Each row comes from the steps of one path. Every step used is in the known rows, and no mark comes twice. Write the path behind each row, first mark first.
Known rows
K, J: [ 2.38  2.18  0.77  0.65  0.50  0.77 -0.77 -2.00  0.48 -2.69 -1.02 -0.68
 -2.08  0.43  0.30 -1.05  1.29 -0.39]
X, V, N: [ 2.40  3.03  0.64  3.14 -4.02 -0.06  1.32  0.32  2.07 -2.94  2.38  1.19
  2.13  2.67 -4.06 -1.68  0.92 -1.11]
V, X, D, N: [ 1.28  0.08 -1.39  3.81 -3.73  2.31  0.61  0.53  2.09 -0.40 -0.30  0.04
 -1.46  0.54 -2.32 -3.27  1.36 -0.26]
X, D, N, V, J, K: [ 2.76  1.59 -0.93  3.71 -3.39  2.74  1.73 -0.49  1.44  0.54  1.56  0.08
  1.44  0.63 -2.17 -3.73  0.78 -0.93]
D, N, K: [ 3.03 -0.86 -1.45 -0.37 -1.90  4.44  0.27  2.94  4.31 -0.79  0.34  0.62
  0.64  1.09 -3.19 -1.09  1.12 -1.28]
X, D, N, K, J: [ 3.23  0.13 -0.12  2.06 -2.41  3.12  1.68  1.24  4.46  0.11  1.13  0.35
  0.01  0.90 -0.35 -3.12 -0.23 -1.46]
J, K, N, D: [ 0.23  2.55 -1.71  0.68 -1.05  3.05  1.48 -1.95  0.36 -3.51  0.63 -0.30
  0.74  1.45 -0.33 -0.90 -0.12  3.07]
J, K, N, V, X, D: [ 1.87  3.88 -2.65  2.29 -2.72  2.62  1.87 -2.11  0.73 -3.47  0.61 -0.70
  1.12  2.31 -1.86 -2.95  0.53  3.15]
X, D, N: [ 1.96 -0.32 -0.15  3.38 -3.26  1.62  1.37  0.67  2.64  2.22  1.88  0.49
  0.17  1.10 -1.37 -2.58 -0.06 -2.39]
D, N: [ 2.08 -0.83 -1.17  1.77 -2.01  2.43 -0.40  1.87  2.40  1.20  1.51  0.54
 -0.15  1.31 -3.67 -0.80  1.64 -2.44]
K, N, V: [ 3.89  3.27  0.31  0.55 -2.21  2.49  0.34 -1.58 -0.85 -1.43 -0.33 -1.08
  1.74  1.79 -2.65 -1.69  0.07  1.17]
N, V: [ 3.06  2.38  0.68 -0.47 -1.81  1.39 -0.02 -2.57 -1.36 -2.48 -2.15 -0.50
  2.32  0.50 -3.34 -0.48  0.70 -0.80]
J, K, N: [ 0.78  2.94 -2.54  1.42 -1.81  2.13  1.24 -1.64  0.60 -2.53  1.20 -0.35
  0.40  2.48 -1.43 -1.52  0.60  2.75]
V, N, D: [-0.87  0.92  2.00  2.56 -3.06  3.17  0.06  0.91 -1.31 -3.41 -0.31  0.85
  0.95 -0.58 -1.91 -0.48 -0.23 -0.15]
V, J, K: [ 0.43  3.18 -1.77  1.68 -1.68  2.68  0.26 -2.99 -3.47 -2.28 -0.82 -0.34
  0.34 -0.91 -1.78 -2.51  3.12  2.98]
D, N, K, J: [ 3.91 -0.06 -1.18 -0.12 -0.94  4.47  0.05  2.75  4.84 -1.76  0.41  0.28
 -0.25  1.04 -2.21 -1.56  1.42 -1.15]
K, N: [ 2.24  1.94  0.07  0.95 -2.07  1.93  0.12 -0.80 -0.36 -0.19  0.47 -0.70
  0.12  1.88 -1.62 -1.37  0.10  1.25]
X, D, N, K, J, V: [ 3.11  0.23 -1.23  1.99 -2.56  3.04  1.61  1.19  4.84  0.53  1.51  0.68
  0.29  1.36 -1.21 -3.95 -0.21 -1.28]
N, V, J, K: [ 2.86  4.23 -0.71  0.63 -1.83  2.72  0.41 -3.68 -3.32 -3.63 -2.00 -0.74
  2.61 -0.53 -3.33 -2.25  2.33  1.71]

Which path is each row?
[ 3.35  3.46  0.11  1.47 -2.34  0.35  1.07 -2.36 -0.10 -2.12  0.89  0.29
  1.87  0.98 -2.94 -2.37  2.44  0.23]
X, V, J
[-0.69  0.87 -1.70  1.50 -2.93  2.14 -0.23  0.06  0.30 -1.42  0.64  1.72
  1.46  0.89 -4.18 -2.77  0.03  0.46]
J, V, N, D
[ 3.78 -0.07 -2.30 -0.22 -0.98  4.33  0.05  2.62  5.40 -1.33  0.79  0.61
  0.01  1.46 -2.94 -2.42  1.44 -0.92]
D, N, K, J, V
[ 1.48  1.32  1.30 -0.07 -1.01  3.39  0.49 -1.20 -0.61 -1.61 -0.29 -0.71
  0.47  0.42  0.08 -0.53 -0.98  1.55]
K, N, D
[ 2.17  2.18 -1.47  0.44  0.29  0.51 -0.80 -2.11  1.40 -1.84 -0.16  0.07
 -1.52  1.27 -1.35 -2.80  1.34  0.03]
K, J, V
[ 3.18  1.08 -0.04  3.42 -3.39  2.59  1.36 -0.28  1.01  1.28  1.16  0.09
  1.27  0.34 -2.19 -3.54  0.64 -1.70]
X, D, N, V, J
[ 3.63  3.54  0.62  1.82 -3.14  1.46  1.71  0.86  3.93 -5.04  1.62  1.02
  2.03  2.50 -3.12 -2.25  0.83 -0.18]
X, V, N, K, J
[ 0.74  3.56 -1.31  1.62 -1.38  3.93  0.54 -2.91 -3.43 -2.75 -0.49 -0.72
  0.55 -1.00 -0.97 -2.79  2.31  4.05]
V, J, K, N, D
[ 1.14  3.87 -1.94  2.08 -1.88  3.26  0.50 -2.67 -3.32 -2.13 -0.07 -0.74
  0.37 -0.28 -1.72 -3.15  2.84  3.91]
V, J, K, N
[ 2.57  1.84 -2.38  2.29 -0.87  1.50 -0.34 -0.79  3.05 -1.51  0.47  0.11
 -2.23  1.36 -1.85 -4.50  1.73  0.17]
K, J, V, X, D, N
[ 2.93  2.52 -0.02  1.53 -3.14  1.87  0.73 -2.41 -0.53 -2.98 -2.53 -0.68
  1.38  0.26 -3.12 -2.54  0.76  0.09]
N, V, X, D
[ 1.30  0.29 -4.21  1.30 -3.36  2.51  0.60  0.29  3.66 -0.29  0.10  1.16
  0.19  1.61 -4.27 -4.91  0.85  0.87]
J, V, X, D, N, K
[ 0.87  1.56  0.60  1.42 -3.97  3.83  0.39  2.42  0.89 -4.03 -0.61  0.97
  1.36  0.58 -2.99 -1.55  0.25  0.64]
V, N, K
[ 1.76  2.73 -1.17  2.08 -0.99  1.08 -0.77 -0.79  1.21 -2.50  0.56  0.52
 -1.31  1.37 -2.15 -3.44  1.41  0.24]
K, J, V, N
[ 2.60 -0.37 -0.27  1.88 -3.15  3.08  1.76  1.41  4.03  0.72  1.09  0.56
  0.64  0.96 -1.03 -2.74 -0.44 -1.59]
X, D, N, K
[ 3.84  1.32 -0.99  1.86 -2.26  3.65 -0.32  0.56  0.17  0.00  0.40 -0.13
  1.69  0.19 -4.82 -2.15  2.74 -1.47]
D, N, V, J
[ 3.28  4.59 -1.21  2.11 -2.39  0.97  1.84 -2.49  0.59 -2.98  1.98  0.00
  1.99  1.88 -2.85 -3.06  2.35  1.97]
X, V, J, K, N
[ 3.64  0.01 -2.73  0.31 -1.35  4.71 -0.03  2.75  5.53 -1.99  0.28  0.53
 -0.54  1.33 -3.28 -2.88  1.82 -0.35]
D, N, K, J, V, X
[ 1.78  3.94 -2.78  1.56 -2.29  2.69  1.28 -2.03  0.34 -3.97  0.15 -0.74
  1.06  2.27 -2.48 -2.24  1.04  3.35]
J, K, N, V, X
[ 2.93  4.37 -0.61  1.59 -1.95  1.75  2.01 -2.72  0.44 -3.61  1.62  0.09
  2.29  1.24 -2.00 -2.60  1.82  2.10]
X, V, J, K, N, D
